What can hang from each mark:
poge: buda
pobe: derenu disonom mokana nuro
tipe: fuvo
buda: disonom mokana nuro pepat
fuvo: pobe ruduz
mokana: pobe
nuro: buda
ruduz: legu poge
legu: buda ruduz

Known rows, with every way that one mark hangs from another:
[poge [buda disonom mokana nuro pepat]]: [ 1.309  3.340  0.444 -1.328  3.722  1.819 -0.943  0.601 -0.257  0.015
 -1.602 -0.016 -3.716 -1.951 -1.438  0.773  1.061  5.151  3.290  1.263
 -0.727 -0.102  0.984 -0.318 -0.238  2.185]
[fuvo [pobe derenu mokana]]: [-0.098 -1.264  1.594 -0.693 -0.324  0.574  0.706  0.042 -0.555 -0.755
  0.071  0.324 -0.917  0.113 -0.155 -1.155  0.003 -0.356  0.459  1.041
 -0.048 -0.100 -0.488  0.951  0.521  0.886]
[buda mokana nuro pepat]: [ 1.469  2.301  0.825 -1.059  2.249  0.115 -1.875  1.143 -0.881 -0.891
  0.491  0.274 -2.037 -1.450 -1.080  0.393  0.943  4.639  4.615  2.058
  1.129 -0.592  0.717 -0.537 -0.501  1.730]
[nuro [buda disonom [mokana [pobe derenu]] pepat]]: [ 0.642  0.652 -0.201 -0.205  4.284  4.403  0.009 -1.174  0.289  0.630
  0.539 -0.419 -3.331 -1.001 -0.512 -0.407  0.538  1.724  3.369  1.842
  0.330 -0.065 -0.644  0.080  0.056  1.690]
[tipe [fuvo [pobe mokana]]]: [-0.036 -0.774  0.297 -0.431 -1.465 -0.864 -0.579  0.419  1.255 -0.511
 -0.008 -0.111 -0.457 -0.405 -0.047 -1.105 -0.158 -2.451 -0.092  1.872
  0.978  0.227 -1.211  0.088 -0.582  0.794]
[tipe [fuvo [pobe derenu disonom mokana nuro] [ruduz poge]]]: [ 0.427 -1.568  1.804 -0.747 -0.696 -1.823  1.734  0.589 -1.302 -0.203
 -0.527  0.024 -0.094 -0.400  0.155 -0.404  0.279 -2.466  1.172  1.486
 -1.024  0.159  0.493  0.659  0.006  1.142]
[legu [buda disonom [mokana pobe]] [ruduz poge]]: [ 1.901  3.929 -0.163  0.025  5.118  4.940 -0.257 -0.945 -5.252  0.824
 -0.680 -0.170 -1.338 -0.871 -0.402  0.596 -0.946  1.038  3.178  1.930
  0.652  0.290  2.692 -1.006 -0.252 -1.361]
[legu buda ruduz]: [ 0.730  3.326 -1.000  0.531  3.434  3.221  0.214 -0.803 -2.638  0.151
 -1.408 -0.320  0.123  0.420 -0.523 -0.140 -1.239 -0.880  1.676  0.743
 -0.088  0.325  2.192 -1.140 -0.012 -0.945]
[nuro [buda [mokana [pobe derenu disonom]]]]: [ 0.043  0.349 -0.024  0.320  2.948  3.723  0.372 -1.187  0.836  0.626
  2.014 -0.320 -2.058 -0.137 -0.289  0.114 -0.003  0.203  0.977  1.325
 -0.242  0.140 -0.988  0.025  0.200  0.402]
[ruduz [poge [buda nuro pepat]]]: [ 0.633  1.055  0.818 -0.747  2.937  1.738 -0.262  0.614 -1.093  0.163
 -0.526 -0.248  0.184 -2.389 -0.555  1.315  0.852  3.486  0.851  0.368
 -1.790 -0.003  1.910 -1.125 -0.449  1.174]
[pobe nuro]: [ 0.784 -0.010  1.226 -0.314 -0.639 -0.861  1.708 -0.072 -0.023 -0.145
  0.946  0.098 -0.188  0.097 -0.066  1.055  0.287 -0.122  0.421 -0.231
 -0.948 -0.198  0.646  0.726  0.210  0.600]
[mokana [pobe derenu disonom]]: [-0.158 -0.693  1.987 -0.217  0.910  1.219  2.120 -1.053 -1.054  0.462
  1.175  0.430 -2.119  0.692  0.208 -0.458  0.323 -1.449  0.320  0.097
 -0.280  0.181 -0.215  1.892  0.769  0.272]
[tipe [fuvo ruduz]]: [-0.079  0.118 -0.505  0.113 -0.951 -2.473 -0.752  0.586  0.037  0.124
 -1.244 -0.318  0.276 -0.239  0.143 -0.719 -0.181 -2.385  0.609  0.853
 -0.042  0.321 -0.215 -0.490 -0.528 -0.124]
[ruduz [legu [buda disonom]] poge]: [ 0.129  0.824 -0.047 -0.399  1.219  4.301 -0.600 -0.697 -0.874  0.436
 -1.210  0.170  0.259 -1.838  0.109  1.585  0.453  2.974  1.518 -0.253
 -0.761  0.472  2.355 -1.423 -0.705 -0.581]
[tipe [fuvo [pobe derenu mokana nuro] [ruduz [legu buda]]]]: [ 0.003 -0.140  0.947 -0.514 -1.474 -1.114 -0.018  0.179  0.167 -0.567
 -1.167  0.068 -0.622 -0.327 -0.084 -0.622 -0.027 -1.972  1.711  1.199
 -0.694  0.408  0.215 -0.002 -0.368  0.654]
[ruduz legu [poge [buda disonom [mokana pobe] nuro pepat]]]: [ 0.607  2.211  1.075 -1.199  2.541  3.529 -1.998  0.115 -1.143  0.249
 -0.460  0.271 -1.637 -3.396 -0.520  2.174  1.481  6.331  2.832  0.461
 -1.362  0.225  2.275 -1.470 -0.914  0.727]
[ruduz legu [poge [buda disonom]]]: [-0.086  1.070  0.355 -0.719  1.281  3.231 -0.859 -0.140 -0.373  0.598
 -1.151  0.068 -0.255 -2.695 -0.121  1.957  1.131  4.245  0.745 -0.509
 -1.922  0.433  2.119 -1.596 -0.638  0.188]
[pobe derenu [nuro [buda disonom]]]: [ 0.720  0.020  1.332 -0.483  0.914  2.509  3.767 -0.751  1.016  0.477
  0.351 -0.120 -2.137  0.043 -0.401  0.073  0.843 -0.387  1.649  0.475
 -1.534 -0.282  0.822  0.961  1.171  1.529]
[pobe derenu disonom mokana [nuro buda]]: [ 1.697 -2.271  2.449 -1.004  0.358  2.910  6.810 -0.637  1.583  0.075
  0.850  0.221 -2.518  0.646 -0.924  1.478  0.980 -1.535  2.193  1.450
 -1.126 -0.239  0.179  1.473  2.103  2.711]
[nuro buda]: [-0.397  0.043 -0.924  0.466  2.104  3.071  0.159 -0.937  1.762  0.453
  0.747 -0.575 -0.354 -0.207 -0.164  0.178 -0.214  0.236 -0.223  0.367
 -1.069  0.190 -0.520 -0.366 -0.005  0.304]
[pobe derenu mokana [nuro buda]]: [ 1.702 -1.218  1.767 -0.688 -0.267  2.583  4.507 -0.318  1.888 -0.132
  0.868 -0.030 -1.829 -0.084 -0.989  1.104  0.609 -1.050  2.013  1.659
 -0.615 -0.310 -0.059  0.420  1.668  1.779]
[tipe [fuvo pobe ruduz]]: [-0.707 -0.126  0.043 -0.040 -0.611 -2.680 -1.623  0.435 -0.694 -0.257
 -0.888 -0.221  0.275 -0.122  0.429 -1.490 -0.408 -2.108  0.076  0.792
 -0.578  0.363 -0.390  0.194 -0.893  0.047]

Rows:
[ 1.021  1.010  1.570 -0.211  0.575  0.323  0.057 -0.248 -1.187  0.098
  2.322  0.291 -2.205 -0.248 -0.232  0.249  0.242  0.143  1.875  1.347
  1.006 -0.228 -0.445  0.384  0.156 -0.024] -> [buda [mokana [pobe derenu nuro]]]
[-0.154  1.761  0.774 -0.765  0.980  2.758 -1.517  0.289 -0.082  0.145
 -0.455  0.195  0.271 -2.802 -0.320  2.329  1.109  5.024  0.559 -0.475
 -2.354  0.370  2.413 -1.748 -0.758 -0.085] -> [ruduz legu [poge [buda nuro]]]
[ 0.247  1.539  0.529 -0.130  0.815  0.287 -0.714 -0.604 -2.410  0.166
 -1.534  0.333 -1.169 -0.147  0.062  0.722 -0.114  1.737  2.869 -0.520
 -1.540  0.426  1.481  0.040 -0.071 -0.818] -> [fuvo [ruduz [legu [buda disonom [mokana [pobe derenu nuro]]]]]]
[ 0.550  1.014 -0.954 -0.003  2.948  3.837 -0.175 -0.837  0.769  0.739
  0.472 -0.407 -2.284 -0.611 -0.379  0.258  0.036  1.707  1.641  1.437
  0.036  0.047 -0.539 -0.217 -0.030  0.448] -> [nuro [buda disonom mokana]]
[ 0.913  0.062  0.946 -0.405  2.974  0.676 -0.585 -0.298 -1.492 -0.191
  1.345  0.125 -2.408 -0.678 -0.400 -0.047  0.689  1.320  3.684  1.632
  1.593 -0.250 -0.624  0.174 -0.394  1.908] -> [buda [mokana [pobe disonom]] pepat]
[ 1.907  0.970  1.272 -1.017  2.914  1.121 -0.167 -0.408 -2.231  0.126
  0.447  0.211 -3.946 -1.185 -0.434  0.200  0.931  2.599  4.940  1.808
  1.529 -0.388 -0.019  1.017 -0.251  2.012] -> [buda disonom [mokana [pobe nuro]] pepat]
[ 1.974  4.195  0.658 -0.347  6.116  4.369 -0.495 -0.344 -4.938 -0.018
 -0.127 -0.049 -1.066 -1.220 -0.910  0.875 -0.408  2.630  4.645  2.235
  0.174  0.042  3.316 -1.172 -0.441  0.035] -> [legu [buda [mokana [pobe disonom]] nuro pepat] [ruduz poge]]
[ 1.788  3.282  1.953 -1.400  1.509  1.740 -0.685  0.198 -2.196  0.222
  0.633  0.803 -4.579 -0.828 -0.615  0.261  0.624  4.134  3.481  1.968
  0.932 -0.237  0.692  1.623  0.335 -0.318] -> [buda disonom [mokana [pobe derenu]] nuro]
[ 0.150  1.927 -0.566 -0.302  0.561  3.323 -1.344 -0.791  0.431  0.028
 -1.132  0.326 -1.646 -0.761 -0.341  0.821  0.184  2.573  2.408  0.156
  0.416  0.398  0.911 -0.984 -0.554 -0.312] -> [ruduz [legu [buda disonom mokana]]]
[ 0.883 -1.030  1.958 -0.676  2.370  2.427  5.091 -0.695  0.826  0.219
  1.131 -0.021 -2.607  0.347 -0.682  0.360  1.406 -0.468  3.212  1.038
 -1.187 -0.451  0.724  0.989  1.222  3.291] -> [pobe derenu disonom [nuro [buda mokana pepat]]]
[ 0.077 -2.261  2.326 -0.780  1.290 -0.710  1.701  0.265 -4.347 -0.280
 -1.074  0.376  0.303 -0.036  0.338 -0.180  0.048  0.429  1.329  0.417
 -2.258  0.113  1.228  1.198  0.613  0.625] -> [fuvo [pobe derenu disonom mokana] [ruduz poge]]
[ 0.281  0.539  0.476 -0.333  2.397  4.199 -1.021 -0.765 -1.229  0.109
  0.115  0.179 -0.120 -2.011 -0.089  1.653  0.678  3.025  2.784  0.429
 -0.111  0.362  1.838 -1.681 -0.970  0.351] -> [ruduz [legu [buda [mokana [pobe disonom]] pepat]] poge]
[ 1.196  0.212  1.302 -0.661  2.001  2.623  3.164 -0.500  0.727  0.247
  0.469 -0.185 -2.805 -0.492 -0.723 -0.056  1.193  0.534  3.563  1.364
 -0.650 -0.516  0.698  0.414  0.905  2.519] -> [pobe derenu [nuro [buda disonom mokana pepat]]]
[-0.064  0.385 -0.058 -0.250  1.710  3.862 -1.012 -0.522 -0.435 -0.027
 -0.878  0.007  0.944 -2.092 -0.065  1.405  0.633  2.876  2.147 -0.134
 -0.659  0.354  2.244 -2.075 -0.957  0.316] -> [ruduz [legu [buda pepat]] poge]
[ 0.553  1.826  1.164 -0.419  2.361  1.352  0.687 -0.339  0.013  0.426
  0.727 -0.029 -2.830 -0.712 -0.848  0.843  0.492  1.084  0.641  0.578
 -1.127  0.173 -0.047 -0.006  0.190  1.094] -> [poge [buda [mokana [pobe derenu disonom nuro]]]]
[ 0.595  0.181  1.407 -0.163  1.970  1.731  0.805 -1.463 -0.483  0.423
  1.737 -0.028 -2.118 -0.255  0.091  0.685  0.091  0.211  0.965  0.222
 -1.012  0.154 -0.253  1.712  0.015  0.553] -> [mokana [pobe [nuro [buda disonom pepat]]]]
[ 0.402  1.667  0.892 -0.544  1.600  4.062 -1.238 -0.496 -1.224  0.115
  0.541  0.476 -0.264 -1.858 -0.134  2.192  0.461  3.984  2.015  0.358
 -0.665  0.431  2.289 -1.224 -0.824 -0.763] -> [ruduz [legu [buda [mokana [pobe disonom]] nuro]] poge]
[ 0.422  0.190  1.932 -0.203  1.200  2.269  2.014 -1.432 -0.240  0.611
  1.721  0.096 -2.536  0.085  0.060  0.117  0.261 -0.791  0.764  0.327
 -1.079  0.087 -0.034  1.829  0.693  0.286] -> [mokana [pobe derenu [nuro [buda disonom]]]]
[ 1.446  2.422  1.522 -0.972  2.656  0.491 -2.336  0.495 -1.579 -0.700
  1.545  0.401 -2.771 -1.416 -0.838  0.427  0.721  4.261  4.333  2.042
  1.089 -0.395  0.266  0.286 -0.576  1.197] -> [buda [mokana pobe] nuro pepat]
[ 1.892  3.233  0.184  0.152  5.645  4.051 -0.259 -0.728 -4.761  0.157
  0.190 -0.387 -0.414 -1.190 -0.654  0.683 -0.595  0.804  4.213  2.017
  0.533  0.031  2.740 -1.679 -0.547  0.092] -> [legu [buda [mokana [pobe nuro]] pepat] [ruduz poge]]
[ 0.512  2.401  0.756 -1.103  1.549  3.275 -1.731  0.370 -0.804  0.362
 -0.640  0.292 -1.085 -3.048 -0.484  2.380  1.262  6.062  1.858  0.275
 -1.605  0.264  2.386 -1.689 -0.764  0.018] -> [ruduz legu [poge [buda disonom mokana nuro]]]
